Each row was made from one walk, in order. Every step used is in the known rows, and no mark comes twice. Write each row's walk.
Known rows:
H, F, M, T: [-1.43  1.02  1.24  0.04  0.32  0.03  1.73 -6.47  0.29 -0.59 -2.04 -0.59
  0.65 -2.67  0.17  5.68 -1.59  0.28  1.30 -1.41 -1.75]
X, T: [-0.97  0.09  0.80 -0.69  0.77 -0.17 -0.41 -1.22 -1.01 -0.44 -0.85  0.14
 -1.46 -0.50 -0.06 -2.99 -0.37  1.63 -0.51  1.58  0.00]
X, F, A, T, K: [ 0.50  1.00 -4.57  2.11  1.28  0.77  0.61  2.90  0.81  1.39  0.09  2.72
  1.61 -0.18  2.99  5.74  0.22 -2.46  1.80 -3.99 -1.57]
F, X, T: [-0.57  1.60  1.89 -0.42  0.24 -0.15  0.76 -0.18 -0.38  1.30 -0.65 -0.15
 -2.05 -0.06  0.39 -3.15  0.32  1.72 -0.66  1.57  0.63]
X, T, A: [ 0.16 -0.75  1.64 -0.11  0.76 -0.74 -1.81 -1.42 -2.62 -1.10 -1.16 -2.55
 -2.49  1.41  0.27 -3.27 -0.07  3.05 -1.18  3.43  0.55]
M, T, K: [-0.40  1.37  0.87  1.66  1.32  0.03 -0.63  0.40  1.77 -0.87  0.42 -1.84
  0.40 -2.60  0.84  2.75 -0.26 -0.27  0.95 -2.95 -0.22]
H, F, A: [-1.88  1.73 -3.30 -0.78 -0.34  0.66  0.11 -2.97 -0.52  2.11 -1.02  1.69
  0.44 -0.60 -0.49  1.38 -0.82 -1.18  1.13 -0.77 -1.83]
H, F: [-0.92  1.18 -0.83 -0.65 -0.14 -0.08 -0.53 -2.44 -1.83  1.00 -1.08 -0.87
  0.41  0.87 -1.47  1.13 -0.54 -0.62  0.06 -0.25 -0.51]
X, T, A, F, K: [-0.59 -2.36  2.22 -2.15  0.41 -0.06 -1.72 -2.05 -1.39 -0.77 -0.94 -1.73
 -1.37 -0.79 -0.83 -5.84 -0.25  3.01 -2.20  6.08  1.34]
X, F, M, T, A: [ 1.18 -1.73  2.55  2.00  0.45 -0.70  1.38 -3.77  0.98 -1.48 -0.76 -1.35
 -0.11 -0.35  2.28  6.34 -0.12  1.01  1.04  0.01 -0.29]
K, T, A, F, X: [ 2.55  0.59  1.95 -0.44 -0.46 -0.79 -0.62  2.79  1.44  3.78  2.55 -4.01
 -0.37 -0.43  1.68 -2.73  0.85  1.10 -1.08  4.65  2.60]
T, A: [ 1.22 -0.88  0.95  0.57 -0.05 -0.63 -1.33 -0.27 -1.59 -0.79 -0.35 -2.78
 -1.09  1.98  0.30 -0.36  0.29  1.30 -0.70  1.86  0.61]
H, F, M: [-0.33  0.73 -0.50 -0.71  0.41 -0.21  1.64 -4.31 -1.76  0.24 -1.49  0.56
  0.40 -1.10  0.06  1.91 -1.25  0.33  0.69  0.62 -1.09]
M, T, K, F, X: [-1.02  2.76  1.68  2.50 -0.70  0.14  0.45  0.82  0.92 -1.91 -0.46 -1.74
 -0.66 -1.85  0.74  1.91  0.17  0.41  0.58 -3.69  0.38]
T, K, F: [-0.30  1.07 -1.14  1.46 -0.08 -0.03 -0.86  2.31 -1.83 -2.81 -0.22 -0.49
 -0.34 -0.72 -0.22 -1.83 -0.13  0.40  0.20 -1.62  0.43]
M, T, A: [-0.02 -0.63  2.61  1.30 -0.12 -0.44 -1.21 -2.44  0.46 -1.71 -0.87 -3.75
 -0.74  0.37  0.51  3.48 -0.15  1.14 -0.21 -0.13 -0.17]
H, F, A, T, K: [-0.98  2.88 -5.09  0.75  1.07  0.90 -0.29 -0.09 -1.46  1.47 -1.51  0.73
  1.23 -0.63  1.02  4.60 -0.94 -2.00  1.43 -3.51 -2.52]
F, A: [-0.99  0.58 -2.40 -0.13 -0.21  0.80  0.54 -0.53  1.25  1.07  0.00  2.49
  0.18 -1.60  1.12  0.18 -0.31 -0.54  0.99 -0.63 -1.35]
A, F, M, T: [-0.47 -0.41  1.57 -0.03  0.50  0.17  2.92 -3.13  2.61 -1.14  0.49 -0.06
  0.70 -5.99  1.48  1.48 -0.94  1.14  0.66  0.30 -0.23]
X, F, A, T: [-0.17 -0.09 -3.77  1.22 -0.11  0.99  1.36  0.02  1.13  1.45 -0.90  3.60
  1.50  0.70  2.28  6.67  0.12 -2.34  1.34 -3.03 -2.04]
T, K, F, A: [-1.31  1.53 -3.65  1.41 -0.32  0.79 -0.39  1.66 -0.49 -1.71 -0.09  2.03
 -0.21 -2.22  0.99 -1.58 -0.38 -0.11  1.18 -2.34 -1.01]
H, F, M, T, K: [-0.73  2.17  0.16  0.95  1.73 -0.21  1.01 -3.70  0.02 -0.63 -0.98 -1.51
  0.71 -3.75  0.92  4.53 -1.51  0.07  1.69 -2.31 -1.29]

Write each row's walk:
[ 0.48  0.78 -1.74  2.05  0.54  0.29  1.71  0.49 -2.42 -3.96 -2.03  0.54
  0.35 -1.51  2.22  3.22 -1.14  0.79  0.69 -2.64 -1.28]  A, T, K, F, M
[ 1.18 -1.09 -0.19  0.68  0.53 -0.31  2.52 -1.34  0.55  0.25  0.09  2.48
  0.74 -0.82  1.85  2.85 -0.04 -0.21  1.11  0.17 -0.13]  X, F, M
[ 1.61  0.19  1.71  0.08 -0.53 -0.54  0.73  1.64 -0.52  1.44  1.22 -3.19
 -1.38 -0.07  0.64 -3.12  1.21  1.65 -1.37  3.56  2.13]  T, A, F, X
[-0.05  1.76 -4.22  1.45  1.14  0.99  0.26  2.29  0.29  0.46 -0.45  1.54
  0.76 -1.39  2.54  3.44 -0.50 -1.28  1.29 -3.12 -1.92]  F, A, T, K
[-0.28  1.23 -0.18  0.21  2.08 -0.31 -1.17  1.55 -1.41 -0.50  0.20 -0.75
 -1.41 -1.48  0.51 -4.17 -0.31  1.46 -0.08  0.73  0.46]  X, T, K
[ 1.24 -1.24  0.65 -0.18  0.01 -0.53 -0.68  0.71 -1.29 -0.40  1.12 -3.02
 -0.78 -0.39  0.02 -3.00  0.49  1.54 -1.17  3.52  1.49]  T, A, F
[ 0.26  2.59 -0.89  2.37 -0.59  0.36  0.77  3.32 -1.78 -1.56 -1.42 -0.91
 -0.25  0.82  1.34  2.58  0.29 -0.10 -0.22 -3.39 -0.11]  A, T, K, F, X
[-0.13  1.08 -2.17  2.11 -0.03  0.41 -0.43  2.43 -2.38 -3.37 -1.72 -0.60
  0.38  0.49  0.64  2.60 -0.45 -0.18  0.07 -3.38 -0.83]  A, T, K, F
[ 0.14  2.63  1.02  0.52  1.59 -0.33  0.14  2.51 -0.72  1.36  0.42 -1.04
 -2.06 -1.16  1.17 -3.97  0.43  1.55 -0.24  0.66  1.17]  F, X, T, K
[ 1.26 -1.89  2.17 -1.30 -0.33 -0.28 -3.22 -0.55  1.26  1.58 -0.44 -2.21
  0.65  1.68  0.42  0.53 -0.40  0.42 -0.91  4.03  0.84]  F, K, T, A
[ 0.51  0.53  3.50  0.84 -0.64 -0.36  0.73 -0.54  1.48  0.46  0.74 -4.24
 -0.94 -1.59  0.87  0.67  0.80  1.58 -0.85  1.53  1.48]  M, T, A, F, X
[ 0.72 -1.75  0.79 -1.13 -0.29  0.14 -1.53  0.22  3.39  3.34  0.48  1.65
  2.49  0.97  0.67  2.99 -0.01 -2.06  0.33  1.41  0.66]  X, F, K, T
[ 1.79 -1.61  0.84 -0.18  0.56 -0.65  1.60 -1.10 -1.17 -1.09  0.66 -1.71
 -0.74 -2.47  1.63 -2.59 -0.26  2.60 -0.55  4.29  0.93]  T, A, F, M
[ 0.09  2.49 -0.05  1.77 -0.66 -0.06  0.39  3.20 -1.20 -0.95  0.06 -0.76
 -0.98 -0.28  0.44 -1.85  0.55  0.53 -0.01 -1.63  1.02]  T, K, F, X
[-1.54 -0.14  1.69  1.27 -0.93  0.27  2.11 -4.48  0.74 -4.29 -2.17  0.64
 -0.04 -3.21  0.88  3.71 -1.34  1.49  0.96 -2.00 -1.33]  K, F, M, T
[ 0.79  0.21  0.70  2.33  1.86 -0.33  1.98 -0.82  2.11 -0.79  0.61  0.56
  1.12 -3.39  2.74  5.66 -0.36 -0.51  2.11 -2.85 -0.32]  X, F, M, T, K
[ 1.84 -2.68  1.81 -0.59 -0.29 -0.49 -2.77  0.06  1.80  2.51  0.11 -1.14
  1.45  2.88  0.96  2.77  0.33 -0.84 -0.36  3.45  1.24]  X, F, K, T, A
[ 0.19 -1.37  0.86 -2.61 -0.27  0.42 -1.24  0.73  3.36  2.70  1.39  0.26
  2.11 -2.64 -0.07 -2.06 -0.50 -0.64 -0.68  3.66  1.28]  A, F, K, T
[ 0.42  1.08  0.88 -0.47 -0.49  0.06  2.05  1.90  0.96  2.16  1.77 -0.47
 -0.27 -1.93  0.38 -2.85  0.94  0.46 -0.66  1.71  1.62]  A, F, X
[-0.40  0.62  2.55  0.73 -1.27 -0.56 -0.73 -0.93 -3.47 -2.05 -2.05 -2.42
 -3.42  2.20  0.01 -3.93  0.42  3.69 -1.54  2.78  1.05]  K, F, X, T, A
[-1.48  2.70  1.13 -1.08  0.08 -0.24  0.20 -2.68 -2.21  2.46 -1.64 -1.03
 -1.60  0.86 -1.07 -1.70 -0.16  1.11 -0.53  1.43  0.08]  H, F, X, T
[-1.63  1.81 -4.18 -0.17 -0.26  1.12  0.38 -2.79 -1.15  1.61 -2.57  1.51
  1.20  0.40  0.39  5.75 -1.06 -1.71  0.95 -2.45 -3.11]  H, F, A, T
[ 0.16  1.01  1.00  1.64  1.80 -0.12  1.55 -1.28  1.87 -1.59  0.03 -0.59
  0.29 -4.59  2.38  3.31 -1.08  0.79  1.60 -2.14 -0.67]  F, M, T, K
[ 0.11 -1.02  1.10 -1.84 -0.30  0.36 -2.00 -0.25  2.97  2.50 -0.11  0.44
  1.71 -0.28  0.25  0.78 -0.69 -0.91 -0.22  2.16  0.23]  F, K, T
[ 0.64 -0.68 -0.09 -0.76  0.57 -0.02  2.86 -0.92  0.45 -0.38  0.97  0.94
  0.31 -4.41  1.20 -2.21 -0.59  1.29  0.09  2.36  0.45]  A, F, M
[-0.46 -0.10  1.86  0.73  0.48  0.08  2.29 -4.11  2.18 -1.58 -0.94  0.29
  0.29 -3.63  1.83  4.31 -1.16  0.87  1.18 -1.25 -1.14]  F, M, T
[ 0.23 -1.03  1.36 -0.85  0.67 -0.60 -1.11 -0.55 -2.19 -0.80  0.29 -2.82
 -2.16 -0.91 -0.11 -6.16  0.14  3.34 -1.67  5.12  1.45]  X, T, A, F
